Each row comes from the steps of one path. Every step used is in the known rows, and no mark comes twice. Write the path behind each row, first mark first.
Known rows:
lafi, vazi: [-21 -26 -25  25   0  10 -34  -9 -22  52 -14  23 -15  43 -12 -25  -7  -1
  -4  19   5  -4 -21   0  18  38 -51  -7   0  -5   9  19  35 -28]
ronep, nudokig: [-22 -25 -42  -3 -29  24 -49 -20   5  26 -22  23 -51  29  31   1  -5 -38
  49   4  23 -49   0  19  10 -13 -29   1   0   6  21  61  31 -41]
gagi, ronep: [-19 -16 -13  -7  12  20 -41 -17 -34  35  19  21 -48  47   1 -49   0 -19
  12 -16  35   1 -16   3  63 -25 -40  18  13 -18  36  18  12 -10]
seku, ronep, nudokig, dekop, romez: [ -2  31  24 -23 -26  12 -13  -2  20  -2   0  22 -48  -9  43  25   0 -24
  28 -47  39 -16  21  35  38  23 -43 -42  23 -33  15  71  33 -50]
tise, dekop, lafi, vazi: [-10 -19  24 -18  25  -2  -1 -24 -36  17 -27   9  66  34 -10   7  27 -13
  -9 -40   4 -30 -38  10 -21  42 -85 -24  -3   5  -6  25   3  -1]
gagi, ronep, nudokig, dekop, tise, vazi: [-43  -3  26 -17  27  56 -29   1 -18  74  16  -8  -1   0  30 -35   0 -23
  23  -2  24 -18  24   9  23 -29 -52 -34 -27  43  42  33  15   0]
seku, ronep, nudokig, dekop, romez, vazi: [  6  36  13 -32 -17   7  11   3  32  14  10  20 -78 -14  15  35   3  15
   4 -48  33 -15   5   4  24  17 -40 -22  10 -21 -26  74  47 -52]
vazi, romez: [ -8   4  -7  -8 -17   8 -46 -13 -10   4   6  31   9  14  15 -21 -14 -14
   9  -7   6  16  -7  -2   9 -15  -6  -7   4  -6   8  33  29 -26]
romez, vazi, lafi, dekop: [ 11  -5   0 -25  25  -1  -4 -48   1   8  -3  37 -37  25  25 -13 -37   6
  -7 -32 -25  14 -41 -46 -13  -7 -83   8 -15  31 -36  11  28 -11]
tise, vazi, lafi, dekop: [-11 -10   1   6  46  31 -33 -26 -13  17 -14  13  10  12  46 -51 -25 -11
  -4 -20 -17  14 -39   5   1   7 -80 -40  -6  45  -6   0  29   5]
lafi, dekop, romez, vazi, tise: [ 13  23   6 -13  22  23  15 -11  20 -10  10  18   8  14   6 -17  -1  23
   6 -25   4  27   1 -37  -9   8 -23  21   5 -22 -55  48  69 -38]
seku, ronep, nudokig, dekop, tise, vazi: [-35   2  15 -32   0  25 -26   3  19  54  43 -13  -7  -9  40  18   0 -12
   6  10  12  -1  24  36   7  16 -62 -65 -33  45  48  38  32   1]
romez, vazi, lafi, dekop, nudokig, ronep: [ 24   8 -11 -45  15  22  32 -57  41  -6  48  22 -82  25  13 -34 -32   1
  14  11 -11  16 -24 -29 -26 -23 -92   1 -15   7 -26 -44  15   1]
nudokig, dekop, tise: [-16   6  39 -16  -3   2 -34 -15 -12  27  28  23  16  35  13  13 -13 -51
  33 -16   4 -14  13 -17   9   7 -59 -12 -42  32  27  23   1  -5]
gagi, ronep, nudokig, dekop, romez: [-11  25  36 -10   4  43 -12  -5 -14  22 -27  27 -41   7  33 -26   1 -34
  47 -62  44 -32  12   8  53 -22 -37 -11  28 -35   8  71  15 -52]
lafi, dekop, nudokig: [  2  17 -15 -13  -7  20   7 -43   0  30  28  12 -14  37  11 -46   0 -34
  70  -5   3  -5   8  14  18 -11 -68   0   0  12  29  -1  10   3]
ronep, nudokig, dekop, lafi, vazi: [-25 -19  17 -19   2  28   6 -42  -6  29 -65   5  28   4   9  21  10 -22
   8 -22   9 -54  -8   1 -28  38 -77 -35  -7  22  14  64   7 -33]
romez, vazi, lafi, dekop, nudokig: [ 18  26 -13 -36  11  11  17 -62  14  17  13  31 -54  23   5 -44 -31  10
  20 -16 -23  14 -37 -45 -17 -17 -87   6 -15  26 -32 -15   8   1]
vazi, tise, dekop, lafi: [ -9  -8  33 -59  18  10 -22 -46 -20 -44   8   0  77  24  19   9  18 -28
   3 -42  20  -5 -21   0 -45  14 -49  -9 -12   1   7  57  21 -12]
dekop, tise, vazi, romez: [-27   5  -6   6   3  17 -51  17   6  31  23   8  58  -2  10 -41  -1   6
  -6  27  -5  14  -4   4  -7 -14  -8 -38 -28  40  -5   3  31  12]
nudokig, ronep, seku: [-35 -22 -32 -26   3   2 -47 -20  14   7  30   8 -53  35  42   7  10 -27
  22  26  32  17  -8  35  24  -3 -34   1 -39 -44  48   7  69 -36]
seku, ronep: [ -7  -9 -23 -17 -19 -13 -40 -12  -1  12  49  15 -52  35  15   2  -1  -7
  -4  -4  31  14 -14  32  48  20 -52 -12   6 -18  40  22  28  -7]
nudokig, dekop: [-13   3  25  -7   7  14 -32 -16 -28  19  14  21 -13  24  13   7 -13 -45
  26 -35  21 -16  -4   2  29  14 -49 -10 -11  17  22  44  14 -33]
vazi, tise, dekop, nudokig, ronep, seku: [-26  17   1 -78  19  24 -18 -45   6 -16  70 -13 -11  15  54 -16   6 -14
  38  28  23  56  14  25 -34  -7 -38  -4 -47 -58  48   7  63 -34]
seku, ronep, nudokig, dekop: [-14   0   9 -43 -16  16 -19 -23   5  22  22   5 -55  -1  48  37 -12 -34
  22 -24  27 -11  22  34  23  13 -66 -32  -1   3  56  64  28 -40]
dekop, lafi, vazi: [-16 -29 -20   2   1   3 -17 -24 -10  19 -40  19  28  40 -23 -11  20  -4
 -17  -5  10 -30 -41   0  -4  40 -62 -12   3   3   2  20  14  -6]
romez, dekop, tise, vazi, lafi: [-33 -24   6  -6  28  13 -70  -9  11  34  16  27  20  33   7 -51 -10 -22
   0  -6 -11 -21 -26 -38  -4   8 -40 -41 -36  43   0  21   2  41]
ronep, nudokig, dekop, tise, vazi, lafi: [-34   2  27 -19  15  39 -49 -26   5  26 -22  18   3  -8  59 -11 -37 -29
  10  -4 -14 -22 -12 -14 -32  -2 -68 -63 -40  69   3  35  11  -8]
seku, ronep, nudokig: [-16 -19 -40 -27 -36   3 -37 -22  19  22  21  12 -70  21  42  12  -2 -16
  19   9  31 -15   2  41  23   6 -45 -18   7 -15  49  57  40 -27]
lafi, vazi, tise, dekop: [-22 -13  17 -14  32  21 -23 -17 -43  23  14   6  49  25  19 -13 -14   2
 -13   0  -8  37  -3 -13 -39  45 -48 -12  -8 -13   4  46  48 -39]
tise, vazi, lafi, dekop, romez: [  2  22  16  25  34  31 -30  -5   1  -6 -39  29  17   4  43 -62 -16  -4
   6 -46  -4   7 -41  13  16  16 -60 -47  23  12 -50   8  38  -5]
tise, dekop: [ -3  -4  17 -13  13   0 -36 -13 -39  16  19  19   3  40  17   7   2 -38
  35 -43  14 -14 -12  22  11   4 -58  -9  -5   3   9  38  14 -21]
ronep, nudokig, dekop: [-21  -4  10 -15 -12  33 -30 -27  -9  28 -19  15 -35   9  38  20 -15 -51
  49 -23  17 -44  15   9   8  -1 -46 -17  -9  21  29  74  21 -54]
tise, vazi, romez, dekop, nudokig: [-24  16 -17  -9  14  41 -28   3  14  52  36  10  22  -8 -25 -89  18   0
  25   0   5 -10   4  -9  13  -6  14 -36  -2   9   7  34  16  16]

Which path is each row?
[ -5   6  38 -32  19  -7   4 -28 -27   3 -27  13 109  -3   0  -3  16   2
 -25 -40 -14   3 -27   2 -45  24 -58 -37   2   1 -17  28  12  -7] | tise, dekop, lafi, vazi, romez
[-16  -7   5 -19  -2   2 -43 -12   4  22  17  35  22  16  -3 -31   0 -28
  22 -30   2  -9   8 -27  14 -10   8  -4  -2 -13  15  68  20  -8] | vazi, romez, dekop
[-21  12 -12 -10  -6  20 -10 -23  11  65  14  31  27  10 -35 -74  -3   3
  22  11 -15   7  11 -40  -5  20  -7 -20   4 -20   9  29   9   0] | lafi, vazi, romez, dekop, nudokig
[  4  -8 -20 -14   4  -2 -37 -34  -2   4  -7  41 -73  30   4 -13 -34  14
 -26 -16  -3  -1 -62 -52  -1  -3 -52  12 -13  21 -48  19  20 -23] | romez, vazi, lafi
[ -2   0  21 -27   2  -8 -33 -51   2  -2   0  39  21  41  53 -18 -41 -42
  25 -12 -34  14 -16 -28 -20 -10 -96 -16 -28  33   7 -10   1  24] | vazi, lafi, dekop, tise
[  2  20   4 -20  -2  10 -15 -27 -31  25  41  17 -14  40   1 -29   6 -32
  63 -23  18 -18 -10  21  10  -5 -61 -10  -1   1  14  16  -4  -8] | tise, dekop, nudokig
[  1  33  45  13   1  14 -26   6 -15  -5 -11  37  -8  19  13  -3   1 -40
  33 -63  31 -25  -6   6  40  24 -35 -19  15 -17 -17  49  19 -44] | nudokig, dekop, romez
[  0  28  37 -13  14  17 -31  -3 -21 -38  12  20  37  23  28 -15   1 -18
  24 -49  23  13  -4   4 -12  17 -15 -11  13 -43 -26  62  48 -45] | vazi, tise, dekop, romez
[-33 -42  -2 -30  21  25 -19 -41  10  11 -14   8  69  33 -29 -27  23  -8
 -23  -4   7 -11  -9 -48 -38  50 -25  -4  -9 -12  18  73  25  -6] | romez, dekop, lafi, vazi, tise
[-27 -23 -28 -15  -4  38 -37 -27 -19  43  -7  18 -67  32  27 -38  -4 -26
  36  -3  38 -28   1  14  43 -44 -39  11  14 -15  41  50  19 -31] | gagi, ronep, nudokig
[-25 -10  -5   6  12  14 -70 -10   0  17   2  25   5  31  23 -46 -23  -8
 -13  16  -6   0 -44 -11  -7   1 -57 -39 -29  47 -13 -12  14  25] | dekop, tise, vazi, lafi
[-26   0 -43 -34 -11  13 -26 -34  27  15  48   4 -73  32  26 -27  16 -17
  47  41  31  16  -4  35  21 -15 -35  -3 -36 -47  51 -17  49 -26] | dekop, nudokig, ronep, seku
[-17  15  15  -4  26  19 -17   5   8  35  25   5  92  -6  26 -38  -2  -5
  11  11 -27  30  21   8 -18 -17 -38 -41 -28  49   4  -7  35  27] | lafi, dekop, tise, vazi, romez
[-33  12 -20 -62  -3   8 -25 -34  46  17  56  16 -17   5  15 -45  15 -19
  43  22  12  26  24  -5   2 -26   4 -11 -37 -62  52  19  47  -6] | vazi, romez, dekop, nudokig, ronep, seku
[-36  21  28 -17   5  43 -31   5  11  41   0   1  53 -36  42  -8 -14 -17
  19   8 -14  -9  26   6 -32 -18 -18 -56 -39  57  11  47  30 -15] | ronep, nudokig, dekop, tise, vazi, romez
[  8  33  27 -22   1  23  -8 -26  21 -10 -53  48 -67 -10  34   9 -37   2
   6 -63   2 -33 -31 -47 -15   1 -48 -19   5   1 -73  68  26 -62] | ronep, nudokig, dekop, romez, vazi, lafi
[-20   2  29 -35  -2  24  11 -37   4  16 -66  12  68 -32  21  11  -3 -12
 -11 -25  -9 -23   0  -7 -55  18 -48 -46  -2  19   4  67  14 -43] | ronep, nudokig, dekop, lafi, vazi, romez
[  2  35  37 -20  19  31  -2  -1   6 -15  16  22 -12   0  -4   1 -12  17
  -7 -40  24  14  -7 -49  -5  27  -6  10  -6 -15 -54  68  57 -63] | nudokig, dekop, romez, vazi, tise
[  7  14   6 -65  25  34  22 -27  19  -8  98 -10 -43  22  -2 -13  -4  19
  14  21  17  23   2 -18 -49  -9 -41  18 -25 -20 -19   5  43 -25] | romez, vazi, tise, dekop, nudokig, ronep
[-10  -5  -4 -14  -4   0 -13 -24   0   2 -45  21  72   3 -11 -24   9  10
 -33  -5  -6   2 -33  -7 -29  22 -33 -28   6  -4 -11  22  18 -10] | dekop, lafi, vazi, romez
[  0  30  17 -10  -8  24   5   4  16  20 -31  29 -60  -5   7  20   3  -3
  30 -52  21 -52   1 -18  10   4 -25  -5   4  -6 -54  80  38 -69] | ronep, nudokig, dekop, romez, vazi
[  6   1 -12 -23   0  28  19 -34  27   8  65   7 -42  38  17 -38  -5 -42
  64  24  14  -2  17  30  10 -17 -79  -5  -2 -10  36 -32  21   1] | lafi, dekop, nudokig, ronep
[-17  -8  32 -12  17  10   1 -28 -19  20 -35  10  44  18 -14   8   9 -18
 -20 -34   8 -27 -27  -5  -6  50 -82 -30  -8  20   9  32   1 -16] | nudokig, dekop, lafi, vazi
[-21 -27 -14 -18  11  25 -20 -41   1  -6 -27   3  54  28  -9 -20   8   8
 -36  17   8   7 -26 -19 -38  49 -39  -7  -7  -6   4  36  37 -21] | dekop, lafi, vazi, tise
[-29 -18   4 -22  27  21 -34  -2  18  11  -7   8  84  -9 -22 -45  42  -9
 -14 -40  12 -32 -20  -6  -9   3  -1 -38  -6  26   0  57  17  23] | tise, vazi, romez, dekop, lafi
[-11  -4  20 -67 -18   5  -2 -47  19  -9  -3   3 -10  -7  34  44  17 -37
   8 -43  32 -37  -1  36   0  14 -77 -41  -6  12  50  68   7 -18] | seku, ronep, nudokig, dekop, lafi
[ 17  22 -10   3  -3  -2 -27  -9  14 -21 -29  57 -64  24  -5 -27 -21  20
 -18 -42  10 -11 -65 -47  14   4 -30   5  13 -17 -86  22  28 -33] | dekop, romez, vazi, lafi
[-26 -13   0  -2   5   6 -28  -6  -2  55  -2  35  42  11 -19 -41  -5  -2
  -8  -7 -17   7   8 -38  -2  28  -6 -17   4 -19   7  53  26 -12] | lafi, vazi, romez, dekop
[-13 -13  10 -42  -2  -4 -25 -30  18 -11 -11  28  66  11 -15 -20  28 -35
   8 -49  12 -33  -9 -24 -10  -8  -7 -15  -4  -1   9  67   0  12] | vazi, romez, dekop, lafi
[ 16  44  43 -14  15   5 -15 -14   3 -19 -25  54 -47   6  10  -5 -34   8
 -14 -73   4  -7 -49 -57   8  14 -52 -11   3  -2 -79  36  18 -46] | nudokig, dekop, romez, vazi, lafi
[ 17  31  21  -3  15  -8  -2  19 -13   9  10  30 -19  26 -18   9  19  13
  18 -65  21 -28 -28  -9  16   7 -36   5   9 -21 -72  41  35 -32] | tise, dekop, romez, vazi
[-19   2 -18  14  14  31 -49  19  -9  28   4   6  27 -13   9 -48   0  11
 -15   5   9  16 -18  21  12  -4   2 -32   2  21  -7  26  43 -14] | tise, vazi, romez
[  4  -4  10 -16  12   4 -29 -59 -13  -5 -16  36  -8  29  53 -25 -40 -35
  20 -31 -21  13 -29 -14   2   0 -86 -12  -3  20   6  14  16  -7] | vazi, lafi, dekop
[-31 -13  28 -35  25  39  13 -45 -23  45 -52   3  11   6   6 -12  10 -17
  -7 -32  22 -34  -6  -5   3   6 -82 -22   4   3  38  53  -3 -25] | gagi, ronep, nudokig, dekop, lafi, vazi
[-22 -13   4  13  28  21 -20   3   1  53  28  -1  52  28  15 -31   7 -18
  27  12 -13   2   6  19   7   3 -67 -30 -30  57  16  -6  33  32] | lafi, dekop, tise, vazi
[  7   4   9 -35  15 -13  -4 -42  16  12  15  39  -8  36  23  -7 -38  -3
   0 -11 -39  14 -26 -63 -28 -15 -93   8 -44  47 -33 -13  15  18] | romez, vazi, lafi, dekop, tise
[  7   6  11 -33   5  23   0 -19  -2   0  73   7 -41  40   7 -18   2 -37
  59   1  27 -13   3  37  -1 -13 -67 -11  -5 -20  18 -17  10  -6] | tise, dekop, nudokig, ronep
